What can hang from each mark
H: L
L: H J M
P: F K
E: J
F: P
J: E L
K: M P
G: E
M: K L

Each row was made from one small tree. The marks that hang from a mark follow it in brackets, in alphabetical order. Every link used is in the known rows. Write each row's tree.
Known rows
L{H J M{K{P}}}: [ -3.2 -20.8  -1.9 -42.8 -26.2   4.6 -23.5  17.8  10.2  28.8   3.3  -5.3
 -40.0  -0.7  18.0 -17.6   7.3  -4.2  -3.6  26.4]
L{H J M{K}}: [-11.2  -9.3  -3.8 -37.9 -17.4  -1.7   3.6  35.3  21.7  21.3  -4.8  -1.1
 -49.0  23.2   7.3  -2.3 -16.6  -0.4  -4.8  22.0]
E{J}: [  7.4  -0.5  26.7  54.9  23.2 -11.7  29.7   5.2  42.2 -12.9  -2.5  28.3
  -9.1  -0.1   4.4  29.4  -9.3   3.9   3.4 -39.1]
F{P{K}}: [ 11.1  13.1  11.5  -5.9  17.8  39.4  26.5  11.9  18.5   0.9 -24.7  -1.0
  -1.0 -13.4  30.8  24.5   9.8 -13.0 -11.5 -25.8]
P{K}: [  9.6   5.6  16.9   5.7  21.8  15.5  25.2   2.6   8.5  -9.4 -22.5  10.3
 -15.0  -0.5   4.4  41.2   2.4  -0.5  -4.3 -32.6]
L{J}: [  8.5  14.7  29.6   0.1  12.5   6.1  11.5  28.6  17.7 -12.9 -17.6  10.5
 -21.0   2.9  11.6  18.9  -7.9  10.7   8.1  -3.4]
L{J{E} M}: [  2.7  28.5  18.5 -16.5  14.5  -5.4  -3.0  33.0 -20.8   4.2  -3.8   6.2
 -28.6   6.5  -7.4  11.6  -3.3  14.0 -14.6   1.3]
J{L{H}}: [ -7.2  16.8  33.7  12.9  -6.6   9.4   8.6  -2.0 -15.7 -11.8 -11.5 -20.8
 -10.0  -0.7  -9.0  27.8 -12.2  -0.5   8.1   1.6]
F{P{K{M{L}}}}: [ 10.6  -0.5 -19.9  -5.1   7.6  22.4  19.5  -2.1  11.6   6.8 -33.1 -13.7
  23.4 -14.7  20.5  -6.4  16.2 -12.6  -5.2  -3.8]
P{F K{M{L{H J{E}}}}}: [-18.7  -1.3   7.5 -34.9   3.7  11.3   6.7  -6.7 -50.3  11.2   6.3 -19.3
 -20.5  -1.5 -29.8  22.6   1.0  16.5   0.1  15.2]
E{J{L}}: [  7.2   6.2  25.7  66.3   7.2 -11.9  14.6 -13.4  29.9 -21.1   7.4   8.4
  27.1  -2.8   5.3  21.5 -11.6  -1.0   7.1 -31.1]
P{F K{M}}: [ 19.4  -0.1   6.6   3.1  36.9  20.4  22.4 -18.0 -18.5  -2.9  -1.0  -0.4
 -16.6  -6.5  25.5  42.0  -4.2  -0.2 -16.2 -34.3]
E{J{L{H M{K}}}}: [-12.4 -13.5  -6.9  28.8 -23.9 -17.9   6.2  -7.7  30.8  16.5  21.4   0.2
  -0.2  16.8   1.2   0.5 -21.2 -13.4  -3.1  -6.5]
J{E L{H M{K{P}}}}: [  5.4   3.7  -5.2 -24.8 -27.8  -4.2 -31.4 -10.1 -62.8  10.9  13.8 -22.2
  11.1 -14.1 -32.4 -22.2  12.8 -14.4  -1.4  18.0]
M{K L{J{E}}}: [  4.7   5.6 -16.9 -29.7  -6.7 -14.8  14.9  21.1 -15.4 -21.9 -12.2  10.9
  23.5  16.3 -58.6 -28.4  -1.2   2.2  33.6  21.1]
G{E{J}}: [ 21.7   6.0  46.0  31.6  17.9 -10.6  38.9   5.9   4.5 -15.7 -11.8  29.1
  10.3 -21.8  -6.4  44.1  -5.4  15.5   8.3 -59.0]
E{J{L{M{K{P}}}}}: [ 15.4 -21.7 -18.0  38.6 -21.0 -18.5 -19.2 -25.9  30.2   8.4  26.8   7.0
  38.1  -6.3  24.5 -26.0   5.9 -18.4  -2.6 -17.0]
H{L{J{E} M{K}}}: [-14.3  31.1 -23.9 -13.9   4.9 -22.4 -13.4  18.9  11.5 -11.4   8.2  34.0
   1.2  18.6 -32.6 -17.1  -9.4   8.9 -16.8  15.8]
K{M{L{J{E}}}}: [ 11.9  18.9   0.0  -9.4   9.2 -19.0   1.3  14.9 -32.7 -13.3 -17.9  -2.1
  12.0  -8.3 -41.6 -13.4   3.9  15.3  13.1  20.3]

Write each row's tree
[-10.9  -7.1  16.1 -28.6  -2.4   8.6 -24.1  -8.6 -64.2   9.2  13.9 -26.3
 -12.8 -22.1 -21.4  -8.1  15.8  16.2  11.6  32.1]  K{M{L{H J{E}}} P{F}}
[  8.1 -23.4 -11.4 -31.7  -1.4  17.0 -19.0   2.5   4.6  15.2  25.9  -1.0
 -16.4  11.4  47.7 -17.2   1.0  -5.4  -5.9   6.8]  L{J M{K{P{F}}}}
[  0.7 -33.9 -24.3  -8.3   0.6  17.8   9.4 -21.8 -10.8 -15.0   3.9  -8.5
  23.8  13.2   3.0 -24.5   7.3 -13.6  28.2   0.9]  M{K{P{F}} L}
[ -1.2 -14.5 -10.4 -13.1 -34.6   5.1 -29.8 -11.8 -18.5  15.7   8.0 -25.6
   0.5  -4.2   8.5 -20.5   5.1 -17.7  -3.0  15.5]  J{L{H M{K{P}}}}
[  7.5  -9.3 -15.2   5.1   8.7  -2.6  21.4 -14.1   1.3  -3.3 -29.9  -5.7
  11.9  -2.4  -4.6  10.7   7.2  -1.2   1.8 -10.7]  P{K{M{L}}}
[ -6.9 -25.8  -2.5  24.6 -34.3 -15.2 -21.1 -20.5  22.4  22.6  26.8  -4.8
   8.9  -6.3  15.4 -15.1   2.9 -14.6  -4.1  -2.0]  E{J{L{H M{K{P}}}}}
[-15.7  -0.4  -4.1 -43.3 -18.1 -10.2  13.2  25.0 -24.2  -7.5 -11.8  -0.4
  -6.3  13.8 -70.1 -16.8  -3.9   5.2  34.3  34.8]  M{K L{H J{E}}}
[-15.3  48.7  19.7  10.9  22.6  -9.9  -6.7  16.1   0.0 -31.3  -2.7  32.1
  -2.4  -4.4 -37.4  12.5  -4.8  21.8  -4.6   5.6]  H{L{J{E}}}
[-28.0  24.5   2.3  15.4   9.7  -8.5 -14.2  16.5  50.6  -4.4  -2.9  22.5
 -26.6  17.8  22.3   9.1 -14.8  17.2 -30.7   7.3]  H{L{J M}}
[ 19.3   4.8   2.3 -14.7  -1.1 -12.0 -24.9  -1.1 -47.0  -5.4 -11.5  -5.8
  23.4 -31.8 -27.7 -27.7  28.2  11.5  16.4  26.8]  K{M{L{J{E}}} P}
[ 12.2   3.7 -22.4   1.4  -8.9  -6.8   0.5  -1.7   0.1  -5.3  -0.4  -6.3
  22.0  17.7   9.8 -16.1 -15.0 -17.1  -3.3  -3.8]  J{L{M{K}}}
[  8.1  -7.8 -18.3  42.4 -12.1 -24.7   8.3  -9.3  40.1   2.1  18.3  12.2
  28.2  17.2  11.1 -11.3 -16.0 -14.6  -2.7 -20.4]  E{J{L{M{K}}}}
[  7.5 -20.5  -6.4  10.9  15.1  13.7  -4.4 -31.2 -25.1  -5.4  -1.7 -17.8
  12.5 -11.4  20.7  -9.4  14.6  -1.9   7.4   0.5]  K{M{L} P{F}}
[  4.9 -19.7  -2.2  -6.2   6.9  12.7 -17.9 -14.4 -12.0  -0.3   7.5 -17.9
   8.2 -11.2  29.9 -17.5  12.5   8.5  10.3  16.2]  K{M{L{J}} P{F}}
[  7.9  -1.1 -14.7 -20.9  -1.2  20.5   8.9  12.4  29.1  11.7 -26.9 -15.5
  20.1 -15.0  30.9 -14.1  13.6  -2.2  -3.0  11.8]  F{P{K{M{L{J}}}}}
[-21.5 -19.4  -2.5  -8.5   8.4  21.2  24.5 -23.0 -19.5  11.2  -5.8 -25.7
 -23.4   7.0   2.7  32.2  -3.8   1.7  -2.6  -4.7]  P{F K{M{L{H}}}}
[ -6.5  18.9 -22.9 -17.3  -3.3 -16.8 -42.3   3.2  -2.7  -3.7  15.4  26.5
   8.4  -8.0 -22.4 -33.8  14.4   5.3 -14.4  20.1]  H{L{J{E} M{K{P}}}}
[-23.9  -2.0  22.8  47.6 -13.2 -10.9  -1.3  -7.2  28.9  17.7  14.6  -5.5
 -18.9   9.8  15.3  26.6 -17.3  -2.7 -16.6 -13.7]  E{J{L{H M}}}
[-18.6  -6.5 -30.2   7.4  13.3   8.6 -17.2 -28.5  17.1  -3.7  24.4  15.9
   0.6  14.1  28.9 -15.1  -2.0  -9.2 -23.1  -6.0]  H{L{M{K{P{F}}}}}
